Each row was made from one small tree. The marks that hang from a mark follow it in brackets, in alphabetical order. Every link used is in the known rows. Write each row's tree.
Known rows
G[F X[S]]: [-1.12  1.19  0.85  0.64  0.77 -2.41  1.09  3.65  0.34 -0.75  0.26 -0.85
  5.18 -2.72 -2.92 -0.46  1.96 -1.17 -3.00]
F[G[X[S] Z]]: [-2.15  1.77  0.85  0.39 -0.51 -2.61  1.83 -0.26  0.75  0.55  0.86 -1.12
 -0.21 -1.69 -3.00  0.44 -0.41 -2.53 -2.97]
G[A F X[S]]: [-1.63  1.29  0.73  1.20  0.52 -2.63 -0.11  2.15  0.07 -1.43  0.68 -1.21
  4.81 -3.71 -3.03 -0.25  1.75 -1.72 -2.65]
F[G P]: [-1.56  1.65  3.38 -0.67 -0.53 -0.94  0.37  2.78  2.27  1.82  1.71 -0.83
  2.49 -0.50 -2.14 -0.30  0.36 -4.55 -4.42]
B[X[G S]]: [-2.12  1.61  0.56 -0.30  1.69 -1.40  1.99  5.21  0.04 -3.09  0.41  0.17
  1.16 -1.98 -2.24 -0.96  0.41 -1.65  0.47]
B[X[G[F] S]]: [-2.24  1.65  0.51  0.26  1.74 -1.83  2.63  4.85 -0.01 -3.06  0.69 -0.28
  4.07 -1.51 -2.27 -1.12  1.23 -1.19  0.42]
E[P]: [-1.78  0.72  2.84 -1.21  0.06 -1.33 -0.80  4.63  1.63 -2.11 -0.31  0.68
  1.63 -2.38 -2.06  0.70  0.47 -1.54 -5.85]
A[G[Z]]: [-1.52  1.02  1.93  0.91  0.57 -2.46  1.53  0.19  1.26 -1.68 -0.69 -1.22
  0.88 -0.39 -1.44 -0.13  0.71 -0.29 -4.49]
B[X[G]]: [-2.55  1.24  1.79 -0.39  1.58 -1.45  1.91  5.24  0.97 -2.77  0.36 -0.08
  0.98 -1.06 -1.96 -0.79  0.05 -0.56 -1.67]
A[G[F X Z]]: [-1.01  0.90  1.18  2.13  0.58 -3.24  2.05 -0.66  0.92 -2.36  0.00 -2.12
  3.05 -1.22 -2.19 -0.09  0.96  0.49 -4.80]
F[G[X[S] Z] P]: [-0.81  1.90  1.00  0.54 -0.54 -1.81  1.13  0.52  0.92  0.23  2.05 -1.57
 -0.79 -2.37 -3.19 -0.12 -0.72 -4.84 -2.64]
G[F X[B] Z]: [-1.19  0.87 -0.82  1.39  0.68 -2.61  1.46  1.73  0.76 -1.94  0.39 -2.87
  0.71 -1.30 -1.37 -0.39  1.87  1.24 -3.79]
F[G[A X Z] P]: [-1.60  1.67  1.95  0.98 -0.79 -1.99  0.03 -0.80  1.56  0.07  2.40 -2.09
 -1.33 -2.39 -3.02  0.18 -1.30 -4.28 -4.33]
F[G]: [-2.99  1.51  3.18 -0.81 -0.56 -1.70  1.02  2.07  1.96  2.23  0.47 -0.40
  3.00  0.23 -1.88  0.30  0.68 -2.31 -4.67]
G[Z]: [-2.30  0.83  2.21 -0.02  0.62 -1.99  1.51  2.55  1.37 -0.24 -0.34 -0.95
  0.13 -0.13 -1.87 -0.17  0.53 -0.51 -4.83]
G[F Z]: [-2.47  0.80  2.16  0.78  0.69 -2.58  2.35  2.04  1.29 -0.18  0.11 -1.56
  3.71  0.62 -1.85 -0.38  1.58  0.15 -4.90]
A[G[F X[S] Z]]: [-0.52  1.30  0.11  2.24  0.56 -3.26  2.06 -0.75  0.03 -2.78 -0.02 -1.87
  3.16 -2.11 -2.45 -0.27  1.25 -0.44 -2.84]
G[A X]: [-1.99  0.83  1.95  0.37  0.43 -2.24 -0.97  2.70  1.12 -1.04  0.27 -0.81
  1.08 -3.38 -2.76  0.19  0.27 -1.27 -4.73]
F[P]: [-0.83  1.03  2.96 -0.59  0.58 -0.70 -0.21  5.35  1.89  0.06  0.67 -0.63
  2.11 -1.45 -2.07 -0.82  1.06 -3.21 -4.57]
X[B G[Z] S]: [-1.16  1.39 -2.69  0.20  1.11 -1.75  0.56  3.26 -0.14 -4.06 -0.44 -1.65
 -2.22 -2.16 -0.42 -1.00  2.53 -0.13 -0.52]
F[G[X[B S]] P]: [-0.09  2.14 -0.32 -0.05 -0.45 -0.98 -0.24  2.49  0.92 -0.19  1.81 -1.74
 -0.13 -3.03 -1.91 -0.43  0.92 -4.54 -1.45]
F[G[A] P]: [-2.00  1.78  3.21 -0.20 -0.73 -1.17 -0.68  1.50  1.95  1.22  2.06 -1.09
  2.10 -1.39 -2.27 -0.06  0.16 -4.97 -4.11]

Write each row's tree
[-1.68  1.03  1.01  1.36  0.81 -2.17  0.22  1.90  1.07 -3.19  1.42 -2.08
  2.17 -1.71 -1.80 -0.80  1.48 -1.58 -3.80] => X[G[A F[P] Z]]
[-2.30  1.58  0.07  0.29  1.67 -1.86  2.86  3.59 -0.13 -3.68  0.52 -0.44
 -0.92 -1.54 -2.26 -0.97 -0.24 -1.27  0.52] => B[X[G[Z] S]]
[ 0.76  1.51  0.77  1.66  0.73 -2.11  0.55  1.78  0.48 -2.51  0.74 -1.50
  5.09 -3.26 -2.59 -0.82  1.76 -2.71 -2.70] => A[G[F[P] X[S]]]
[-1.84  1.31  0.13  1.90  0.51 -3.21  0.90  0.08 -0.14 -2.02  0.78 -1.94
  2.22 -3.09 -3.09 -0.14  0.89 -1.22 -2.64] => G[A F X[S] Z]
[-1.44  1.13  2.77  0.69  0.52 -1.44 -0.55  3.29  1.47 -0.56  1.39 -1.55
  5.35 -1.63 -2.12 -0.77  1.90 -2.87 -4.27] => G[A F[P]]
[ 0.17  1.08  1.30  2.29  0.62 -2.58  1.40 -0.08  1.06 -2.59  0.92 -2.45
  2.62 -1.79 -2.33 -0.55  0.70 -1.30 -4.57] => A[G[F[P] X Z]]
[ 0.03  0.99 -0.63  1.56  0.71 -1.85  0.85  2.38  0.85 -2.35  1.35 -3.22
  0.20 -1.78 -1.55 -0.88  1.57 -0.84 -3.51] => G[F[P] X[B] Z]
[-0.84  0.96  1.75  1.53  0.63 -2.77  1.03  1.19  1.21 -1.83 -0.12 -1.42
  5.39 -1.76 -2.08 -0.21  1.65  0.03 -4.82] => A[G[F X]]
[-1.61  1.47 -2.20  0.71  0.92 -1.92 -0.70  3.31 -0.20 -4.10  0.26 -1.83
  2.93 -2.95 -0.44 -0.93  3.96 -0.41 -0.26] => X[B G[A F] S]
[-1.16  0.99  2.27  0.86  0.62 -1.84  1.65  2.72  1.50 -0.47  1.13 -2.04
  3.22 -0.02 -2.07 -0.91  1.33 -1.89 -4.63] => G[F[P] Z]
[ 0.30  1.06  1.87  1.58  0.57 -2.14  0.48  1.83  1.31 -2.04  0.82 -1.81
  4.97 -2.32 -2.30 -0.61  1.38 -1.70 -4.54] => A[G[F[P] X]]
[-2.11  1.54 -0.01  0.45 -0.54 -2.28  1.33 -0.06  1.27 -0.01  0.85 -2.23
 -2.02 -0.96 -1.45  0.34  0.20 -0.96 -3.66] => F[G[X[B] Z]]
[-0.98  1.03  1.42  2.02  0.44 -2.44  0.24  0.81  1.02 -1.88  1.88 -2.61
  1.71 -2.68 -2.98 -0.47  0.23 -2.16 -4.55] => G[A F[P] X Z]
[-0.37  1.28  0.72  0.89  0.64 -2.30  0.44  1.64  0.42 -2.26 -0.53 -0.57
  2.28 -3.32 -2.33 -0.24  0.95 -1.36 -2.81] => A[G[X[S]]]
[-1.07  1.38 -2.05 -0.38  1.09 -1.18 -0.38  5.17  0.12 -3.48 -0.60 -0.90
  0.10 -2.72 -0.33 -0.98  3.30 -0.64 -0.51] => X[B G S]
[-3.01  1.31  1.64  0.07  1.42 -1.64  0.96  4.06  0.71 -3.20  0.79 -0.42
  0.66 -1.83 -2.03 -0.58 -0.11 -1.04 -1.39] => B[X[G[A]]]
[-2.23  1.38 -0.31  0.65  0.88 -2.31  0.12  1.75  0.04 -3.45  0.07 -0.81
 -0.49 -2.88 -1.95 -0.40  1.15 -1.49 -1.66] => X[G[A Z] S]
[-2.82  1.52  2.31  0.15 -0.76 -2.35 -0.17  0.29  1.50  0.99  1.16 -0.97
  1.58 -2.21 -2.72  0.76 -0.21 -2.53 -4.61] => F[G[A X]]
[-0.28  0.99 -0.11  0.93  0.66 -2.01 -0.08  1.77  0.88 -2.83 -0.64 -1.67
  0.45 -2.52 -0.85 -0.24  1.57  0.28 -3.56] => A[G[X[B]]]
[-3.57  1.63  2.53  0.35 -0.75 -2.43  0.97 -1.17  1.57  1.12  0.98 -1.36
  0.29 -0.09 -2.08  0.60 -0.32 -2.24 -4.36] => F[G[A Z]]
[-3.05  1.35  1.60  0.64  1.50 -2.01  1.61  3.70  0.63 -3.23  1.15 -0.81
  3.59 -1.28 -2.01 -0.76  0.75 -0.46 -1.43] => B[X[G[A F]]]
[-2.14  1.41  0.13  0.66  0.95 -2.27 -0.18  3.21  0.10 -2.93  0.34 -0.69
  5.07 -2.78 -1.97 -0.65  2.79 -1.40 -1.80] => X[G[A F] S]
[-1.68  1.50 -2.74  0.63  0.94 -1.98 -0.48  1.93 -0.34 -4.71 -0.05 -1.99
 -2.57 -3.03 -0.50 -0.65  2.29 -0.52 -0.11] => X[B G[A Z] S]
[-2.23  0.86  1.32  1.12  0.44 -2.74  0.09  0.58  0.88 -1.64  0.43 -1.59
 -1.49 -2.79 -2.81  0.25 -0.49 -0.71 -4.66] => G[A X Z]
